Every row comes from one small tree of marks. The marks that hang from a mark follow it in brackets, in alphabetical order. Every link used is in the known rows. Which tree was each row made from?
Known rows
fonov[tomi[luko[tisemik]]]: [ 1.38  4.39 -0.61  3.04 -0.54 -1.29 -1.91 -1.74 -1.43  0.60  0.16 -0.03
 -2.56  1.26 -0.31 -1.70  0.09 -0.25 -2.22  3.31 -0.12  2.69]
dapag[nure[luko] topit]: [ 0.63  5.92 -2.48  1.50  0.20  0.01 -1.72 -3.16 -0.80  3.66 -3.11 -2.35
 -0.76  1.53 -0.81 -1.43 -0.17 -0.84  0.21  3.30 -0.19 -0.05]
bapaten[fonov[tomi[luko]] purib]: [ 1.08  1.45  0.22  1.68 -0.92 -0.48 -0.57 -3.68 -0.35 -1.55  1.35  1.83
 -2.00  1.11  2.73 -2.10  3.66 -1.21 -4.75  2.62 -0.95  1.61]
bapaten[fonov[tomi] purib]: [ 1.61  2.56  0.39  1.17 -0.97  0.05  0.05 -2.48  0.85 -2.25  0.62  2.31
 -0.30  1.31  2.10 -2.29  3.87 -1.78 -4.85  2.85 -0.28  1.29]
luko[nure tisemik topit]: [ 2.44  6.25  0.32  2.85  0.10  0.26 -1.75 -0.38 -0.36 -0.71 -3.34 -2.61
  0.24  1.00  1.38 -1.44  0.39 -1.11  2.00  3.32  0.17  2.55]
fonov[tomi]: [ 1.92  4.12 -0.62  2.02 -0.44 -0.91 -0.74 -1.27 -0.39 -0.37 -0.76  1.36
 -1.21  1.38 -0.28 -1.66  0.89 -0.94 -2.52  2.83  0.21  1.92]
luko[topit]: [ 2.42  3.77 -0.06  1.90  0.32  0.09 -1.24 -2.14 -1.21  0.25 -2.98 -0.86
 -2.02  1.50  0.98 -1.27  1.69 -1.52  1.06  2.20 -0.60  1.89]
nure[dapag luko]: [ 3.19  5.71 -2.66  1.40 -0.31 -0.19 -1.77 -2.36 -1.58  1.38 -2.74 -2.11
 -1.76  2.11  0.38 -1.76  0.84 -1.65  1.00  3.24 -0.02  0.71]
bapaten[fonov[tomi]]: [ 2.27  3.37  0.20  1.60 -0.90 -0.52 -0.21 -2.16  0.28 -1.23  0.12  1.69
 -1.30  1.31  0.89 -2.07  2.50 -1.28 -3.70  2.78 -0.18  1.61]
nure[dapag]: [ 2.86  5.18 -1.73  1.37 -0.23 -0.03 -1.25 -1.33 -0.74  1.57 -2.35 -1.04
 -1.54  2.20 -0.51 -2.12  0.64 -1.64  1.12  2.53  0.22  1.31]
fonov[tomi[luko[nure[dapag] tisemik topit]]]: [ 2.54  6.66 -1.19  3.03 -0.22 -0.22 -2.34  0.30 -2.33 -1.67 -2.34 -3.01
 -2.46  1.38  1.21 -1.22 -1.26  0.38  1.65  3.69  0.49  2.89]
tomi[dapag[topit] luko[tisemik] purib]: [-1.05  2.67 -1.82  2.42  1.83 -0.11 -1.51 -1.01 -1.53  1.61  0.30 -3.67
 -0.34  2.07 -2.02 -2.65 -0.23  1.34  0.35  3.52 -1.22  2.69]
bapaten[fonov purib]: [ 1.65  2.01  0.44  1.05 -0.87  0.52 -0.29 -3.26  1.09 -0.45 -0.30  1.08
 -0.17  1.38  2.49 -2.68  4.50 -2.62 -2.90  2.25 -0.73  0.86]
bapaten[fonov[tomi[dapag]] purib]: [ 0.90  2.65 -0.28  1.13 -0.06 -0.19  0.18 -1.79 -0.22 -2.91  1.43  1.25
 -0.86  1.78  2.11 -2.10  4.30 -1.15 -5.49  3.41 -0.31  2.02]
luko[nure[dapag[tisemik]] topit]: [ 2.07  8.28 -2.52  1.96 -0.19  0.95 -1.60 -1.01 -1.96  0.16 -4.11 -3.86
 -0.36  2.12  1.14 -0.68 -0.55 -1.52  2.38  2.96  0.96  1.25]
luko[nure[dapag] tisemik]: [ 2.86  7.75 -1.23  2.33 -0.47  0.17 -1.73  0.66  0.21  0.46 -2.68 -2.73
  0.74  1.72 -0.22 -2.53 -0.63 -1.21  1.88  3.59  0.95  1.98]
bapaten[fonov[tomi[dapag purib]]]: [ 0.57  2.20 -1.06  1.38  0.64 -0.01  0.12 -1.21 -0.69 -2.78  1.46  0.06
 -0.21  1.61 -0.18 -2.16  2.78  0.15 -4.05  3.10 -0.45  2.64]
fonov[tomi[dapag[nure tisemik] luko]]: [-1.58  7.10 -3.86  2.25  0.21 -0.76 -1.84 -3.53 -3.74  2.25 -0.10 -1.69
 -3.26  1.94 -0.52  0.29  0.03 -0.12 -3.92  3.06  0.66  2.27]
fonov[tomi[dapag[tisemik topit]]]: [-0.81  6.04 -2.65  1.72  0.58 -0.66 -0.42 -0.85 -1.81  0.96 -0.17 -1.68
 -0.13  2.72 -1.55 -1.19 -0.41  0.11 -2.97  3.95  0.51  1.49]
fonov[tomi[luko]]: [ 1.36  3.04 -0.56  2.42 -0.31 -1.16 -1.41 -2.56 -1.61  0.62 -0.01  0.95
 -2.55  1.16  0.33 -1.57  0.82 -0.36 -2.58  2.57 -0.46  2.38]
fonov[tomi[dapag[tisemik] purib]]: [-0.92  4.51 -3.25  1.84  0.78 -0.06 -0.47 -1.23 -2.26 -1.30  0.75 -1.27
  0.41  2.27 -1.69 -0.82  0.62  0.10 -3.91  3.39  0.52  2.50]
fonov[tomi[luko[nure]]]: [ 1.45  4.51 -0.36  2.92 -0.31 -1.03 -1.51 -1.51 -1.09 -0.45 -0.77 -0.05
 -0.61  0.58  1.25 -1.75  0.10 -0.15 -1.97  3.07 -0.18  2.75]

Which tree is each row?
[ 1.17  7.17 -4.13  1.27 -0.13  0.36 -1.44 -2.47 -1.81  3.34 -3.01 -4.09
 -0.56  2.96 -0.99 -1.43 -1.13 -1.05  1.06  3.83  0.30 -0.59] => nure[dapag[tisemik topit] luko]
[-0.23  2.75 -1.55  2.59  1.36 -0.31 -1.78 -1.79 -2.04  0.66  0.59 -2.74
 -1.31  1.62 -1.12 -2.26  0.93  0.52 -0.65  3.09 -0.88  3.34] => tomi[dapag luko[tisemik] purib]
[ 1.17  2.73  0.45  2.11 -0.93 -0.18 -0.60 -2.33  0.18 -2.41  0.65  0.87
  0.03  0.53  3.64 -2.34  2.93 -0.91 -4.28  2.98 -0.62  2.04] => bapaten[fonov[tomi[luko[nure]]] purib]
[-0.27  3.06 -1.93  2.78  1.07 -0.76 -1.44 -0.75 -2.27 -1.30  1.62 -1.54
 -1.66  1.50 -1.18 -1.73  0.46  1.13 -2.62  3.67 -0.45  3.75] => fonov[tomi[dapag luko[tisemik] purib]]
[-0.95  5.01 -2.11  1.81  1.38 -0.45 -1.79 -2.71 -2.12  3.85 -1.43 -2.71
 -2.73  1.86 -0.95 -1.47  0.09  0.43 -0.15  2.79 -0.74  1.69] => tomi[dapag[nure topit] luko]
[ 3.62  7.03 -2.04  2.05  0.01  0.32 -2.36 -1.52 -2.23  0.06 -3.71 -4.00
 -2.78  2.09  0.68 -1.16  0.15 -1.36  2.80  3.84  0.09  1.15] => nure[dapag luko[tisemik topit]]
[-0.71  5.47 -3.94  1.97  0.56  0.90 -1.48 -1.04 -1.61  2.27 -1.95 -4.64
  1.78  2.14 -1.30 -2.17 -2.20  0.60  1.79  2.89 -0.19  1.07] => tomi[luko[nure[dapag[tisemik topit]]] purib]
[ 2.07  7.49 -4.12  1.45 -0.72  0.11 -1.84 -3.16 -2.44  2.10 -2.69 -3.32
 -1.47  2.65  0.11 -0.96 -0.11 -1.96  0.12  3.45  0.62  0.07] => nure[dapag[tisemik] luko]
[ 1.77  3.05 -0.19  2.58  0.22 -0.84 -1.69 -2.50 -2.63 -0.88 -1.30 -0.07
 -4.08  1.10  1.26 -0.75  0.99 -0.14 -0.81  2.49 -0.82  2.55] => fonov[tomi[luko[topit]]]
[-2.86  6.39 -4.68  1.52  1.10  0.46 -0.57 -1.30 -2.02  1.54 -0.45 -2.58
  0.95  2.45 -3.35 -0.59 -1.00  1.03 -2.80  3.53  0.77  1.45] => fonov[tomi[dapag[nure tisemik topit] purib]]
[ 3.21  7.26 -2.41  1.91 -0.41 -0.12 -2.15 -1.43 -1.34  1.32 -2.40 -3.10
 -1.83  2.13 -0.14 -1.94  0.00 -1.54  1.00  4.09  0.34  1.02] => nure[dapag luko[tisemik]]
[ 0.37  1.36 -1.50  2.32  0.28 -0.54 -1.27 -2.26 -1.58 -0.53  0.43  0.39
 -1.34  0.97 -0.78 -1.70  0.87  0.42 -2.49  2.37 -0.77  2.75] => fonov[tomi[luko purib]]
[-1.43  3.74 -2.64  1.30  0.75  0.42  0.36 -1.22 -0.90 -0.91  1.15 -1.88
  1.03  2.50 -1.56 -1.83  0.89  0.70 -3.79  3.66 -0.19  1.34] => bapaten[fonov[tomi[dapag[tisemik topit] purib]]]
[-0.13  4.16 -1.72  3.07  1.28 -0.04 -1.79 -0.55 -1.47 -0.33 -0.07 -3.67
  0.58  1.14 -0.06 -2.37  0.27  0.65 -0.23  3.51 -0.51  3.79] => tomi[dapag luko[nure tisemik] purib]
[ 0.16  2.85 -1.33  2.68  1.81  0.15 -2.09 -1.61 -2.97 -0.74 -0.71 -3.70
 -2.67  1.71 -0.08 -1.37  1.15  0.62  0.98  2.99 -1.19  3.53] => tomi[dapag luko[tisemik topit] purib]
[-0.72  7.97 -3.96  1.60 -0.12  0.27 -1.76 -4.08 -1.65  4.53 -3.24 -3.48
 -0.39  2.22 -1.05 -0.44 -0.81 -1.16 -0.66  3.48  0.38 -0.67] => dapag[nure[luko] tisemik topit]
[ 0.86  1.50 -1.12  2.37  0.73 -0.12 -1.43 -2.48 -2.68 -2.02 -0.61 -0.47
 -2.52  0.96  0.34 -0.96  0.97  0.82 -0.73  2.26 -1.08  2.88] => fonov[tomi[luko[topit] purib]]
[ 2.85  5.55 -0.81  2.51  0.11 -0.08 -2.20 -2.38 -1.80 -0.09 -2.99 -3.06
 -2.34  1.47  1.42 -1.00  1.09 -1.37  1.24  3.60 -0.47  1.51] => nure[luko[tisemik topit]]
[-2.35  6.56 -3.50  1.86  0.92 -0.13 -1.86 -3.63 -2.88  5.01 -1.34 -3.66
 -2.14  2.46 -1.28 -0.52 -0.74  0.05 -0.91  3.05 -0.18  1.10] => tomi[dapag[nure tisemik topit] luko]
[ 0.81  8.05 -3.06  1.62 -0.14  0.62 -1.03 -0.07 -0.50  2.64 -3.26 -3.71
  1.96  2.49 -0.98 -1.99 -1.78 -0.85  1.83  3.39  0.81  0.35] => luko[nure[dapag[tisemik topit]]]
[ 0.11  6.47 -3.29  2.10  1.58  0.72 -2.34 -2.14 -2.94 -0.33 -2.44 -4.78
 -1.92  1.64 -0.47 -0.22  0.92  0.11  0.81  3.83 -0.16  2.19] => tomi[dapag[nure[luko[tisemik topit]]] purib]
[ 1.95  5.43  0.26  3.34  0.34 -0.16 -2.44 -1.39 -1.53  0.22 -2.71 -3.07
 -1.70  0.75  2.18 -1.39  0.11 -0.54  1.96  2.93 -0.65  2.90] => tomi[luko[nure tisemik topit]]
[ 1.16  4.57 -0.46  2.83  1.23 -0.53 -2.40 -1.94 -3.03  0.49 -1.25 -3.30
 -4.22  1.67  1.10 -1.13  1.23 -0.14  0.97  3.18 -0.82  3.26] => tomi[dapag luko[tisemik topit]]
[ 1.80  6.56 -1.91  1.79  0.20  0.40 -2.27 -4.18 -2.32  1.23 -4.11 -2.49
 -3.13  1.21  1.19  0.01  1.31 -1.41  1.13  2.77 -0.28  0.92] => dapag[nure[luko[topit]]]
[ 0.26  3.16 -1.96  1.79  1.11 -0.36 -0.35 -0.40 -1.35 -2.11  0.69 -0.23
 -0.04  1.71 -1.44 -1.74  1.29  0.51 -2.94  3.25 -0.14  3.03] => fonov[tomi[dapag purib]]
[ 1.02  1.96  0.20  2.59  0.18  0.28 -1.38 -2.44 -1.60 -2.68  0.42 -1.17
 -2.34  1.04  0.86 -1.44  1.66  0.56 -1.54  2.92 -0.99  2.85] => bapaten[fonov[tomi[luko[tisemik topit] purib]]]
